Each row was made from one small tree. Brackets hold a mark, then the marks that hang from it, in alphabetical order. Every link used is in the known rows. Write each row's tree.
Known rows
(gaduka (bemifi fomi)): [-10  -3 -16   1  12   3  19  40 -19   3  17  -6 -22  15   7  -8  29 -10
 -20  -3   8  -9  38  -9 -13 -14   8  -8   6  -9  16 -20  19   5 -10  -7
 -17 -27]
(tagit (fomi mifoz) (solof (kavovug gaduka) pesup)): [-14 -56  13 -31  59   6  36  62 -38  -2  -2  33 -19   7  53 -33  49 -19
 -37 -10   3  -7  39   9 -30 -21  -4 -13  -7 -29 -10 -37  16 -46   3  14
 -20  18]
(fomi kavovug mifoz (pesup solof)): [-26 -66  37  -3   9   4  10  69 -10  12  15 -37   7  20  23  17  65 -33
 -13   8 -30   9  27 -21  -7 -16  -1  -1  -8 -30 -10 -49 -16 -18  -5  -4
  -4 -18]
(bemifi (solof (kavovug gaduka) tagit)): [-10 -33 -19 -12  43 -12   0  58 -25   4   0  -1 -25  28  39  15  28   5
  -8 -29   5 -13  18   6 -39 -11  -7  -1  13 -23  -9  33  38 -41 -16  10
  14  17]
(ramin (solof (kavovug gaduka) pesup (tagit fomi))): [-18 -71  -6 -23  55  -5  28  35 -28  -2   1 -12 -32   2  58 -37  36  -3
   1 -34   0 -22  35  24 -45 -11  -8 -11  -7  -7  -5  31  31 -35   4  23
   3   3]
(gaduka ritogi): [  0 -26 -21  -7   4 -16  -3   1 -12   3  -6  17   3   3  15  22  -2   7
  -1  14  13  -6  15   1  -3 -14 -24   9  10   6   1  -6   4  -1  -8  -3
  -3  10]
(gaduka (bemifi fomi) (ritogi mukerar)): [ -9 -27 -45 -20   2  -7   9  57 -33  12   7  16  -7  22  10   6  21   3
 -19  11  24 -14  49 -11 -17 -26 -13  -1  19  -7  29 -34  20   2 -20  -8
 -20  -3]
(ritogi (gaduka bemifi (tagit fomi)) (mukerar mulal)): [-15  41 -18 -51  -8 -13  13  77 -48   7 -11 -17 -21  26   3 -13  21  -9
  14  12   7  -7  -1  -1 -14 -19   0  -2  25 -16  39  -6  12 -34  -5  12
  -1  21]
(pesup fomi (solof kavovug)): [-12 -22   4 -13  19 -10  18  57 -55   4  -5   4  -5  28  45   3  61  -6
   3 -11  -2   5  25   5 -19  -3  -4 -11  -9 -26  -7  25  23 -10 -16   3
  -4 -38]
(didova (ramin solof)): [  3 -23   2  -3  19   3  12 -22 -17   6  16  -8 -10 -13   5 -24  15  15
  17 -35  -1 -10  -7  19  -1   6  11   5   0  10  11   1   0   9   4   0
   9   6]
(gaduka (ritogi mukerar) (tagit fomi solof)): [  1 -50 -30 -32  22 -19   7  52 -53  14  -9  42   4  19  30  -1  24  -7
  -6   5  33 -28  11  11 -15 -22 -18  12  34 -13  24 -48   0 -31 -19   9
 -17  28]
(kavovug (gaduka bemifi) (solof tagit)): [ -3 -56 -12 -13  28 -13  22  80 -15  -4  23  19 -45  21  47  -1  25   7
 -16 -16  29 -18  27   4 -37 -25  -9   7   9 -20   8  34  28 -37 -10  17
   7  32]
(fomi pesup): [ -8 -11   9   5   2   8   5  24  -3  -4  11   2  -3   0   6  -2   7 -11
  -1   9  -5   6   9  -8   3  -5   2   2  -4   0  -2  -8 -10  -5   0   1
  -9 -25]
(solof (pesup fomi)): [-23  -1  -4   4  11   2  33  25 -41   5  -3   0 -16   5  13 -10  29  -6
  -1   7  -2   5  25  -4 -11  -4  15  -7 -13  -3  -7  21  11  -1  -2   2
 -21 -29]
(pesup (solof kavovug (tagit (fomi mifoz)))): [-10 -51  -2 -27  33 -22  15  79 -28  14  -7 -68  -7  19  50  -7  64 -21
   4 -17 -13 -15  30  -4 -30  -5  -3 -12  -5 -32 -15 -29   5 -23  -7  12
  -1  -1]
(pesup fomi (solof tagit)): [-10 -39  -1  -5   6 -19  26  57 -52  12  -6 -31 -10  21  29   9  54 -12
  19  -4  -2  -6  27   4 -18  -7   6  -9  -6 -25  -7  27   9 -19 -18  10
 -12 -22]
(ritogi mukerar): [  2   2 -10 -17 -16   7  -8  15  -6   8  -4   5  14   3 -14  -8  -7   7
   1  -1   4   0  -3  -4   1   3   2  -2   3  -4  14 -10  -3  -1  -2   1
   0  14]
(bemifi (gaduka ritogi (tagit fomi)) solof): [ -8 -39 -31 -11  37 -28   5  42 -55   0  -9  42 -15  24  22  18  39  -8
 -20  -7  37 -14  12   7 -34 -27 -29   8  41 -26  17   4  13 -37 -28   3
 -17  -5]
(fomi mifoz pesup tagit): [-16 -55  13  -5   1  12  21  33  -4  13   0 -80 -12  -4   2  31  44 -20
   8  11 -37  -2  35 -26  -5 -11  14   0 -12 -23  -7 -77 -34 -13   6  -3
 -11  25]
(mifoz fomi): [  7  -2   2 -16  -2   9   8  -4 -10   4   1  12  -3  16  -6  -8  29   1
   3   3   5   3   9   0   2  -4  -3  -6  -9  -1  -7   0   4   3  -2  -3
 -15 -19]
(fomi (kavovug (solof pesup)) mifoz tagit): [-27 -84  17  -3  29   5  29  53 -15  22  11 -70 -21  23  26  24  79 -12
  -8  -7 -33 -21  30 -17 -26 -15  12   8  -7 -33 -10 -57  -1 -13   2  -1
  14  39]
(mifoz (fomi (tagit (solof kavovug)))): [  2 -41   8 -23  28  10  16  19 -29  11   0  -4 -14  31  24   2  65   0
  10 -22  -9  -9  15   8 -16  -7   2  -3   0 -21  -7 -20  23 -17  -1  -4
  -2  10]
(kavovug fomi (gaduka ritogi) (solof pesup tagit)): [ -4 -71 -40  -6  37 -17  38  75 -57  -1   6  49 -40  23  54  -4  33  19
 -19  19  42 -44  61  21 -37 -42 -25   2   2 -15  -6  52  31 -27 -25  20
 -11  11]
(ritogi (gaduka (tagit (solof kavovug))) (mukerar mulal)): [-13  23 -10 -44   2  -7   2  67 -61   8 -14   8  -8  28  15  -1  18   4
  23 -10 -11 -15 -26  23 -16 -10   1   4  27 -15  25   5  26 -39 -10  14
  19  58]
(ritogi gaduka mukerar): [  2  21  -3 -24 -18  17  -1  24 -19   5 -13  13   2  14 -29   4  -8   8
   1  13  -2   3  -5   5   5  -1 -14  -4   3  -5  23  -1   8 -20   2  14
  11  29]
(gaduka bemifi (ritogi mukerar) (tagit solof)): [-16 -51 -36 -23  13 -25  12  89 -49  19  16  30 -16  26  42  14  28  -2
  -1  -8  27 -14  16  -7 -26 -26  -6  25  45 -12  32 -33  19 -24 -15  -4
  -7  42]
(gaduka bemifi tagit): [-22  -2 -21  -1  11 -17  11  56 -16  10  15 -31 -29  14  28  12  27 -11
   3 -10   6  -4  11 -16 -19 -13  14  14  20  -7  14  -5  11  -5  -4  -7
   0   9]
(mifoz (fomi (kavovug gaduka) tagit)): [ -7 -42  15 -16  23  19   1 -11  -1   3 -11 -13  -9  31   0  30  56   0
  -8   0  -6  -3  31   4 -11 -30 -13  -9 -14 -27  -5   6  13 -25  -6  -7
   0  13]
(gaduka bemifi (ritogi (mukerar mulal)) (tagit fomi)): [-18  -7 -46 -48   3 -39   6  75 -45  12  -7 -12 -12  19  36  -3  24  -6
  10  13  28 -17  19 -11 -24 -31  -7  10  36 -10  31 -24   5 -17 -18  -4
 -18  13]
(didova ramin): [  0  23  -8   1  18   0   2  -8 -11   6   5 -24  -3  -5  -5  -8   6  12
   6 -15   3  -3  -5   6   7  -2  15   3  -5   5   1   2  -1  11  -1  -8
   3   6]
(fomi tagit): [ -3 -21   0   1   5   1   5  -3  -4   5  -8 -47  -6   5   0  25  18   0
  16  -6 -14  -7  12  -4  -6  -4   6   2  -2 -15   2 -15  -6  -4   4  -3
   9  24]
(mifoz (fomi (kavovug gaduka) (pesup solof) tagit)): [-12 -69  34 -13  23  16  11  37 -22  -1   4  -2  -7  44  23  30  77 -14
  -3   1  -5  10  40  -4 -12 -34 -17  -6 -16 -42  -5  15   6 -28  -9  -4
  -1 -21]
(solof kavovug): [ -9   2  -7  -9  22  -1  -6  19  -3   3  -2 -14  -4   9  23  -2  16   3
  -5 -14 -11  -3   4   3 -14   1  -4  -3  -2  -2  -8   3  21  -2  -1  -2
  11   0]
(kavovug (solof (tagit (fomi mifoz pesup)))): [ -1 -68   3 -19  23  -5  32  80 -20  11  14 -33 -24   9  31 -20  51 -19
  -9   6   2 -30  27  -5 -21  -9   1   0  -2 -18  -8 -54 -16 -29  -9  23
 -17  -2]
(tagit fomi (solof kavovug pesup)): [-12 -27   9 -16  56   0  28  52 -38  -1   7  34 -13  16  51 -50  40 -16
 -19 -18   8 -10  16  13 -25  -5   2  -6   5 -13  -5 -13  31 -24   4  10
 -10 -24]
(tagit solof): [  5 -28  14  -1  13   2  11  16 -17  -1  11  44  -1   5  15 -14   9  -5
  -6 -12   6  -4  -7  12  -3  -2   3   4  14  -7   5 -11  10 -18  -1   5
  -3  11]
(mifoz (fomi pesup (tagit solof))): [  1 -53  23 -10  15  18  27  27 -29   6  12   8 -14  25  12   2  58 -13
  11  -3  -6   0  19   0  -4 -13   6   1  -2 -20  -3 -27  -1 -19   0  -1
 -18 -13]
(mulal mukerar): [ -1  16 -11 -24 -13  -8 -11 -32 -11   5   2  19   4 -13   3  -8  -9  12
  20  19   1  -7 -26   0   5  -5   7   3   9  12  -3  40  -5   1  -6 -10
   9   5]
(mifoz (fomi kavovug)): [ -6 -14  14 -13  10  14  -3  -2   1   9   2  -2   3  28  -6   0  48  -5
  -9   3  -6   0  10  -1  -1 -12  -7  -6  -6  -6  -9  -5  15  -4  -6  -9
  -8 -27]

Which tree is each row?
[ -5  -3 -23 -28 -15 -17 -14   5 -26  -7 -21  27  14  -4  -6   3  -9  15
   5   4  14   1  -6  12 -16 -25 -25  -2  22  -9  19  28   7 -17 -16  -6
 -13  30]	(bemifi (gaduka (ritogi (mukerar mulal))))
[-27 -48 -48   2  33 -24  26 103 -68  16  28  16 -38  45  44  33  61 -19
 -18   3  27 -20  54 -19 -32 -34  -5  17  39 -18  21 -35  19 -12 -33  -6
 -21 -31]	(gaduka (bemifi (fomi pesup) solof) ritogi tagit)
[-14 -16 -40 -26   1 -34  -8  51 -64   4 -11  33  -2  23  11  24  20   9
   8 -14  25  -9 -12   6 -34 -25 -16  12  49 -24  26  26  13 -30 -31  -4
  -6  32]	(bemifi (gaduka (ritogi (mukerar mulal)) tagit) solof)
[-18 -53 -29  -9  27 -31  18  73 -44  13  19  27 -28  23  56  20  34  -9
  -3  -7  24 -13  20  -3 -26 -29  -9  26  42  -8  19 -21  23 -22 -12  -4
  -6  29]	(gaduka bemifi ritogi (tagit solof))
[-37 -81  24  -9  28  19  17  63   8   8   9 -66 -27  15  22  45  66 -26
 -25   9 -32   3  60 -31 -23 -42   2   0  -8 -40   1 -57  -6 -44   3 -10
  -6  30]	(fomi (kavovug (gaduka bemifi)) mifoz pesup tagit)
[-20 -47   2  -7  29  -1  22  19 -24   3  15   0 -20   1  45 -30  30   3
  10 -36 -14  -5   9  12 -29   9   2   1  -3   6  -3  19  27   1  10   7
  14  -9]	(ramin (solof kavovug pesup))
[-12 -42  34  -5  28   2   6  50 -15  -3   8   3   8  27  27 -15  52 -33
 -19   9   3   2  23  -4  -4 -17 -14  -7  -2 -25   0 -17  -3 -22  -8   6
  -9 -67]	(tagit (fomi kavovug (pesup solof)))
[-22 -54  20 -15  28  23  13  40  -4   2  11 -16 -25  37  16  24  71 -14
 -15   5  -7   8  48 -15 -17 -39  -8  -4 -10 -30   1  -1  16 -32  -2 -11
 -11 -18]	(mifoz (fomi (kavovug (gaduka bemifi)) pesup tagit))
[-14 -43   6 -16  16 -13  25  74 -38  10   2 -37  -9  12  33   4  60 -37
  -3   8  -3  -7  26 -14 -11 -14   4   0   1 -29   0 -59 -33 -19 -10   8
 -21 -14]	(gaduka (tagit (fomi mifoz (pesup solof))))
[-23 -76   9  -5  37  -4  26  24 -15  12   9 -41 -20   6  33 -36  46 -17
   9 -23 -12 -26  21  14 -31  -4   3  -5   2  -1  -2   0  17 -22   5  15
   1 -21]	(ramin (solof pesup (tagit (fomi kavovug))))
[-12 -46  11   7  25   2  29  25 -30   6   7 -10 -15  12  25   3  31  -7
  15 -19 -11  -7  12   2 -16  -6  17   6   5 -20   0  -9  11 -14   9   2
   4  27]	(fomi (tagit (solof pesup)))
[-11 -22   0   2  26   0  27  -7 -29   7  21 -12 -17 -11  16 -33  20  12
  20 -37  -2  -6   0  16  -8   6  20   6  -6  12   6  17   7  15   9   0
   7  -1]	(didova (ramin (solof pesup)))
[-14 -51   2 -20  41  -3  34  51 -45  -1  -4  28 -23   4  37  -7  37 -21
 -25  -3  14 -13  29   8 -24 -28   1  -3   4 -29   3 -27  -5 -46  -5  14
 -22  40]	(kavovug (gaduka (tagit (fomi mifoz) (solof pesup))))
[-28 -42 -16 -29  55  -7  26  65 -21   7 -15 -61 -29   4  49 -13  44 -14
 -17  -8 -12 -16  52  -1 -42 -23   0 -18 -19 -22 -23  -8  18 -39   1  15
 -12  24]	(solof (kavovug gaduka) pesup (tagit (fomi mifoz)))
[ -3 -53   1 -29  25  -4  11  53 -40  -7   5  52  -7  36  51  14  53  -1
  -8   6  20  12  42   2 -16 -30 -37  -3 -11 -21 -10  29  19 -18 -15   1
 -13 -31]	(mifoz (fomi (pesup (solof (kavovug (gaduka ritogi))))))
[-11 -57   2   0  17  10  48  49 -45  15   1 -29 -23   8  15  -6  62 -12
  -3   9 -17 -27  49  -3 -16 -17  23  -6  -2 -30  -5 -51  -2 -14   1  -1
 -20  17]	(kavovug (fomi mifoz (tagit (solof pesup))))
[ -8 -11 -19  -4  27   6   8  28 -24   6 -11 -41 -15  17  21   2  45   6
   0   0 -13 -27  37   6 -18 -11   4  -9  -5 -18  -5  -5  23  -2  -7  -4
   5  -9]	(solof (kavovug (fomi tagit)))
[-13 -55 -12  -7  33  -5  42  66 -53   0   5  25 -41  17  45  -5  39   6
 -11  -3  21 -20  37  14 -36 -23  -1  -3 -12 -19  -8  56  25 -36 -16  24
  -9  14]	(kavovug gaduka (solof (pesup fomi) tagit))
[ -3 -38 -15  -4  27   3  30  64 -38  -4   9  27 -43  32  21  14  48   5
 -22   2  25 -16  60  -6 -30 -34   0  -3  13 -41  18  20  26 -32 -13  -2
  -7  -8]	(kavovug (fomi tagit) (gaduka (bemifi solof)))
[-20 -35   1  14  30  18  -1  -7 -15  -1 -15 -42  -4  18 -21  23  55 -11
 -25 -12 -16 -21  34  13 -22 -31  -7 -20   3 -34  12 -10  17 -18 -20 -11
  -7  -1]	(bemifi (fomi kavovug tagit) gaduka)
[-23 -10  -7   3  21 -13  30  77 -32   7  32  17 -34  29  33 -10  34  -8
  -8 -20  13  13  19 -26 -28  -4  16  11  20 -14   7  12  32  -6   3  -3
  -2 -28]	(gaduka (bemifi (solof pesup)))
[-20 -12 -22  -1  21 -23  16  83 -36  14  26  -6 -36  34  34  17  43 -12
  -1 -22  15  -4   8 -21 -29  -9  16  20  36 -19  17  -5  19 -15 -11  -4
   3  -3]	(gaduka (bemifi solof) tagit)
[ -3  -1  -5 -23   0   8   9  54 -49  12  -6  28  -8  25  -6   8  12  -2
   5  -1   3 -12 -14  16  -5  -7  -5   8  24 -14  30 -13  13 -37  -6  18
  12  55]	(ritogi (gaduka (tagit solof)) mukerar)
[-31 -32 -18 -22  47 -12  27  72 -19  20  -9 -94 -24   7  43 -22  55 -20
  -2 -11 -25 -20  40 -10 -38  -7  13 -14 -13 -13 -26 -35  14 -21   5   9
 -12   5]	(solof kavovug pesup (tagit (fomi mifoz)))
[-14 -29 -33 -36  26  -9  -7  59 -16  -2  -3  32 -12  19  43  13  11  16
 -24  -5  21   2  37  -3 -31 -30 -29   3  10 -13  14  16  38 -26  -9  -4
   5  30]	(solof (kavovug (gaduka bemifi (ritogi mukerar))))
[-16 -44   6  -4  40  -3  11  63 -25   6  13  -5 -16  28  34  -6  58 -25
 -21   6  10 -26  11   1 -16 -19  -5   9  12 -18   4 -33  -4 -25 -17  12
  -4 -29]	(gaduka (tagit (fomi (kavovug solof) pesup)))
[-19 -47  14  -6  18   6  48  51 -55  13   7  18 -17   4  24 -16  51 -17
 -10   0  -9  -1  26  -1 -14  -7  20  -5  -3 -17  -7 -32   6 -22  -1   5
 -30   5]	(tagit (solof (pesup (fomi mifoz))))
[  2 -28  -6 -14   4  13  20  22 -18  -4 -11  20 -15  -5  -2   0  23   1
 -32  29   7 -17  51   4  -7 -29  -7 -18 -13 -22  -2 -14  -8 -23 -11   3
 -25  15]	(kavovug (fomi mifoz) gaduka)
[-18 -53   7  -2  10   4  42   9 -45   5  10  17 -21  -5  24 -26  37  -3
  12 -15  -5  -3  20  12 -19   4   9  -4  -7   3   4  19  11  -3   2   9
 -13 -26]	(ramin (solof (pesup fomi)))
[-11  42 -16 -37 -20   5  14  60 -47   3  -4   1 -15  25 -21 -13  13   0
   3  13  -1  -7  14   3  -8 -17   1 -14  14 -12  38  -2  24 -18 -11   6
  -4  10]	(ritogi (gaduka (bemifi fomi)) (mukerar mulal))
[-15 -17 -14  -1  45   4  29  18 -44   9  17 -14 -26   0  33 -47  44  16
   9 -34  -4 -22  23  23 -19  -1  18  -3  -8   7   0  22  29  15   2  -2
   5 -25]	(didova (ramin (solof (kavovug fomi) pesup)))
[-24  -8 -23 -16  41 -11   2  61 -17  -2   3  -6 -32  19  51  16  28   0
 -17 -20   7  -3  25  -1 -34 -25  -5   4   8 -17   6  24  33 -26  -8  -2
  10  26]	(solof (kavovug (gaduka bemifi tagit)))
[-11 -54   4   1  26  -5   1  46  -1  13  14 -28 -12  27  24   3  42  -2
  -8 -12  -5 -29   4   7 -22 -10  -3   7   8 -12  -7   0  22 -20 -13   9
  18   9]	(fomi (kavovug (solof tagit)))
[  4 -70   5 -13  20  17  34  32 -34   1 -10  12 -22   3  10  12  47  -2
 -22  13  -1 -27  55  11 -15 -34   1 -12  -4 -41   4 -36  -4 -41  -9   3
 -19  44]	(kavovug (fomi mifoz (tagit solof)) gaduka)
[-17 -15 -12  -4  29 -12  25  41 -18   9  -4 -52 -18   4  23 -27  22 -16
   7  -2   1 -16  25  -1 -21  -7  11  -8  -6  -4 -12   7   8 -14   4  13
 -14 -16]	(solof pesup (tagit fomi))
[-14 -86   2 -13  23  15  32  40 -29  12   8 -44 -26   1  32 -10  70  -7
   6 -10 -31 -28  47   5 -25  -7   5  -7  -8 -16   0 -49  -1 -12   0   3
  -4  -9]	(ramin (solof (kavovug (fomi mifoz pesup tagit))))
[ -3 -45   0  10  28  15  18   4 -41  -5  -6   9 -12  10  -9   5  43  -9
 -17 -21   1 -22  26  23 -23 -24  -1 -16  13 -35  18 -12  15 -25 -17  -2
 -18  16]	(bemifi (fomi (tagit solof)) gaduka)
[ -8 -68  16 -16  32  16  12  55 -14   3  18  18 -22  38  26   1  64  -6
 -20   3  10 -14  27   7 -20 -31 -17  -2 -10 -20 -12  19  18 -37 -16  10
  -8 -16]	(mifoz (fomi (kavovug gaduka (solof tagit)) pesup))
[ -4 -28  16  -7  36   1  33  36 -36  -2   8  47  -9   9  30 -48  26 -19
 -14  -6  17  -7  12  11 -12  -5   4  -5   7 -11   1 -16  11 -23   4  12
 -20 -24]	(tagit fomi (solof pesup))
[-20  41 -30 -35 -13  -6  15  77 -61  10  -5 -21 -24  32  -9   3  25  -4
  11   8  -1 -17   9   3 -15 -22   8  -6  23 -15  41  -5  20 -19 -17   5
  -1  28]	(ritogi (gaduka (bemifi fomi) tagit) (mukerar mulal))
